Each row comes from the steps of one walk. Every step used is in the known rows, and no mark comes twice. Write the walk behind each row, first mark first.
Known rows
beru/rovub/gusuk/fasa: -1 -13 13 -5 -15 -12 36 6 -41 25 0 -4 -3 -6 -21 -3 6 32 -16 -31 15 6 18 -1
tusi/kovud/mukat/gusuk: -13 -15 4 -8 15 4 -15 -21 15 6 -4 14 5 -12 2 -20 15 -1 10 33 -28 2 -10 -8
zako/rovub/gusuk: 11 -9 -4 -4 -2 23 -7 17 -13 3 12 -28 -12 20 2 13 13 -18 -7 -12 17 -26 -37 8
zako/rovub: 4 -9 -6 -6 -2 18 -5 23 -14 -9 9 -18 -5 9 -2 19 12 -12 1 -7 20 -20 -35 -6
rovub/gusuk/mukat: 11 7 -4 6 -14 -4 29 1 -6 9 0 4 -23 20 9 -15 -7 -10 15 -5 9 -15 -10 -3
tusi/gusuk/fasa/zako/rovub: 6 -26 -14 -17 -11 1 11 -5 17 -5 -19 -10 18 42 -19 27 -16 6 -45 -3 -11 -21 -14 -8
tusi/gusuk: -19 -19 2 -16 -9 -4 -11 7 -12 -4 13 -5 21 1 18 2 8 -19 5 14 -7 -28 -3 2
beru/rovub/gusuk: -13 -17 10 -14 -2 -4 5 21 -48 5 18 -5 -4 -10 0 -7 20 15 -1 -31 17 1 7 3
kovud/tusi/beru/rovub/gusuk/fasa: 3 -7 16 9 22 -2 -2 3 -15 18 1 -10 4 -34 -24 6 -9 20 -23 -30 0 14 36 16
fasa/zako: -1 -18 14 -24 4 -11 1 21 -21 -25 0 6 1 28 6 7 2 1 -3 -10 4 -2 -3 2
tusi/gusuk/mukat: -12 3 -14 0 -14 -11 16 -7 9 -1 -2 11 2 9 11 -6 -9 -18 11 14 -7 -25 1 -16
mukat/kovud/tusi: -24 11 7 3 19 -7 -10 14 -20 -12 12 -22 14 -23 26 20 17 2 8 5 12 -4 -8 7
kovud/tusi/gusuk/fasa: -12 -14 -3 10 5 -2 13 -18 10 14 4 -11 34 -4 17 15 3 4 -13 21 -12 -17 3 -3
mukat/gusuk: -26 4 7 -3 1 -5 -20 7 -5 -25 6 -2 -1 -17 10 -15 9 -2 18 22 0 -3 -9 0
kovud/mukat/gusuk/tusi/beru: 4 31 -3 3 25 9 -60 -20 34 -19 -4 11 4 -33 -10 -34 -7 -7 30 26 -22 31 6 11
mukat/kovud: -17 9 15 -12 -6 -18 -4 23 -37 -8 4 -12 3 -14 9 10 5 0 10 0 16 -11 -5 8
tusi/parukuv: 15 -24 9 7 -22 -2 -5 22 -23 10 11 16 -7 3 9 2 0 -16 29 24 10 3 13 3
tusi/kovud/mukat/gusuk/fasa/zako: 4 -20 9 -15 10 -13 14 -35 29 5 -32 26 7 19 -24 -11 -12 27 -24 23 -37 16 4 -11
zako/rovub/gusuk/mukat: 19 8 -18 11 -12 17 20 4 9 7 -1 -10 -31 30 -6 2 -4 -17 -1 -11 17 -23 -36 -9
kovud/mukat/gusuk/fasa: -1 8 5 -9 14 -8 -4 -27 1 4 -17 8 4 -11 -16 -18 3 24 6 24 -16 6 -8 -5
beru/rovub/gusuk/fasa/zako: 5 -23 12 -20 -9 -21 35 6 -34 3 -11 3 -5 22 -28 3 -6 41 -36 -44 5 15 26 1
fasa/gusuk/mukat/kovud/tusi: -12 43 -6 10 25 -3 1 -25 25 -14 -12 8 0 -11 31 23 1 -3 5 4 0 5 12 -11
rovub/gusuk/tusi: 12 9 -6 15 -26 12 4 12 3 0 18 -7 2 12 19 -18 8 -10 20 4 12 4 -13 10
tusi/beru/rovub: -10 -7 23 -17 13 -12 -27 30 -41 -11 10 6 -2 -43 -21 -1 -3 3 4 -26 7 11 31 5
zako/rovub/gusuk/mukat/kovud: 6 23 -17 7 -14 3 17 3 1 7 -10 -21 -26 17 -7 13 -12 -9 -7 -13 21 -22 -36 -2
fasa/gusuk/mukat/kovud: -6 42 3 -7 2 -18 8 -12 10 -10 -16 19 -10 -1 16 12 -9 -2 9 2 2 1 14 -9
kovud/mukat/gusuk: -13 7 3 -16 27 1 -32 -17 -5 -14 -1 7 2 -17 1 -22 19 4 23 22 -15 3 -16 -3
zako/rovub/gusuk/tusi: 18 7 -24 17 -23 34 -4 11 17 2 15 -22 -6 23 5 -1 9 -15 5 -5 22 -1 -38 3
beru/rovub/gusuk/mukat: -6 3 -4 2 -8 -11 34 5 -24 7 7 11 -24 -2 -8 -15 2 12 7 -30 15 5 12 -14

Which walk is each row?
15 -22 -1 -18 4 17 -8 18 -2 -15 -1 -20 -10 48 -6 20 3 -7 -27 -23 8 -18 -36 8 | fasa/zako/rovub/gusuk
21 -2 -16 -2 -5 10 21 0 18 -12 -15 -3 -31 57 -15 10 -16 -7 -20 -22 7 -13 -30 -8 | fasa/zako/rovub/gusuk/mukat
-8 -9 16 1 36 7 -33 15 -17 -1 18 -14 2 -39 -4 3 9 1 -6 -32 2 11 27 17 | kovud/tusi/beru/rovub/gusuk
29 14 -10 16 -10 33 -36 15 28 -2 9 -21 -9 1 -12 -2 -14 -29 0 -10 9 2 -21 21 | zako/rovub/gusuk/tusi/beru
26 -10 -7 9 -11 20 9 -20 22 28 6 10 6 15 11 -24 11 -8 12 12 -13 10 -12 4 | rovub/gusuk/tusi/kovud/mukat
-36 0 -3 -5 14 -7 -23 -4 0 -5 10 -23 35 -22 30 21 14 -9 -4 20 -5 -21 0 6 | mukat/kovud/tusi/gusuk
18 -6 12 1 -21 -5 30 8 -22 24 -2 -11 -2 16 -4 -3 -6 10 -7 -5 9 -14 -4 12 | rovub/gusuk/fasa
-6 24 -14 7 12 10 -31 -23 23 -17 2 12 7 -12 8 -32 16 7 32 30 -11 24 -12 -6 | kovud/mukat/gusuk/tusi
10 -1 -8 -20 23 3 -11 -27 24 -15 -33 0 -1 27 -36 5 -5 30 -29 5 -19 9 -27 -10 | kovud/mukat/gusuk/fasa/zako/rovub
-1 -24 3 -22 -13 -20 19 -5 3 -4 -17 6 23 34 -8 12 -18 12 -29 4 -18 -14 14 -3 | tusi/gusuk/fasa/zako
0 25 -22 24 13 15 7 -9 21 6 -4 -31 -16 8 6 21 1 -7 -10 -8 15 -18 -35 -4 | zako/rovub/gusuk/mukat/kovud/tusi
7 27 -6 5 -7 15 -13 -4 25 -19 7 17 10 3 32 1 11 -9 21 8 2 21 9 -3 | fasa/gusuk/tusi
6 -18 -6 -19 6 9 -7 22 -7 -27 -2 -9 -4 37 -5 24 3 -5 -18 -15 11 -9 -27 -5 | fasa/zako/rovub
-2 -10 23 -16 9 -4 -27 26 -37 0 16 -5 -10 -30 -20 -5 -4 -1 -4 -33 5 5 27 20 | tusi/beru/rovub/gusuk
26 -7 -4 6 -16 17 24 7 -6 23 -7 -26 -8 23 -19 13 -3 4 -21 -11 15 -22 -33 5 | zako/rovub/gusuk/fasa
26 12 -6 20 -22 17 -20 -7 30 -1 7 35 0 7 29 3 -1 -16 31 29 0 32 34 -2 | fasa/gusuk/tusi/parukuv
4 8 8 0 4 -11 1 9 -17 5 -1 12 -28 -24 -26 -14 -22 0 2 -34 4 6 30 2 | tusi/beru/rovub/gusuk/mukat
-15 8 7 6 -12 -12 8 -4 1 -4 -9 -2 2 -13 -11 -11 -6 18 5 25 0 0 -1 -3 | mukat/gusuk/fasa
-19 18 -1 -3 -9 -25 31 4 -32 8 -4 0 -23 -15 -12 -5 -2 19 -2 -30 20 4 13 -7 | beru/rovub/gusuk/mukat/kovud
-9 24 11 -6 3 -25 -3 10 -23 3 -10 1 -27 -33 -29 -5 -27 7 -5 -33 9 9 35 9 | tusi/beru/rovub/gusuk/mukat/kovud
4 -9 -4 24 -34 9 21 11 18 8 14 14 10 5 17 -12 2 -14 18 19 4 13 -1 -8 | gusuk/tusi/kovud
-18 3 -18 19 12 1 9 -19 28 -1 5 5 14 1 28 3 2 -17 6 21 -10 -17 1 -19 | kovud/tusi/gusuk/mukat
-25 28 4 13 31 -18 -12 3 -10 -8 -4 4 -8 -54 -14 8 -15 10 0 -25 7 20 38 -5 | gusuk/mukat/kovud/tusi/beru/rovub
9 -21 6 24 4 10 -12 10 -7 8 18 7 3 -8 26 15 12 -13 23 28 8 8 13 2 | kovud/tusi/parukuv
1 -11 7 -2 1 -5 15 -31 19 24 -20 17 5 -9 -15 -18 0 18 -4 34 -29 5 -3 -10 | tusi/kovud/mukat/gusuk/fasa
-4 11 3 7 -5 -2 -23 23 -13 -13 13 14 2 -40 -17 -13 -7 3 17 -21 10 37 37 3 | gusuk/tusi/beru/rovub
11 -26 11 -15 8 3 7 -6 -11 19 3 17 6 2 5 -4 15 -9 9 12 -16 -4 -10 -5 | tusi/kovud/mukat
-1 9 2 17 29 -1 -5 -1 1 4 6 3 -14 -29 -9 -5 -10 0 -3 -32 1 12 30 0 | kovud/tusi/beru/rovub/gusuk/mukat
5 31 6 17 23 -8 -13 -3 14 0 -5 -13 -11 -22 3 5 -24 -14 1 -4 -2 -5 9 19 | rovub/gusuk/mukat/kovud/tusi/beru
-21 -8 2 -11 7 -23 5 -17 12 -8 -19 -14 38 11 3 30 -12 19 -41 7 -16 -9 12 4 | mukat/kovud/tusi/gusuk/fasa/zako
22 -17 16 -17 -11 -13 29 2 -12 4 -16 -2 -2 43 -13 5 -15 21 -28 -15 0 -3 1 10 | rovub/gusuk/fasa/zako
-17 2 -11 32 -30 8 -2 -6 42 -6 5 12 8 -12 12 -27 1 -10 19 41 -9 18 -2 -8 | mukat/gusuk/tusi/kovud
-24 -17 -5 1 19 6 -21 -3 5 -7 18 -14 34 -7 34 12 22 -18 2 20 -9 -22 -4 -1 | kovud/tusi/gusuk
21 9 -7 1 8 21 -6 -34 42 9 -2 35 16 7 24 -6 15 -10 12 18 -26 26 10 -12 | fasa/gusuk/tusi/kovud/mukat
-5 -13 1 -8 -20 -13 18 -3 -7 15 -5 -2 20 6 0 6 -6 3 -10 16 -8 -23 6 -2 | tusi/gusuk/fasa
16 -8 -10 11 -9 12 9 -12 18 17 5 22 12 5 10 -17 13 -5 20 18 -12 19 -8 -9 | gusuk/tusi/kovud/mukat
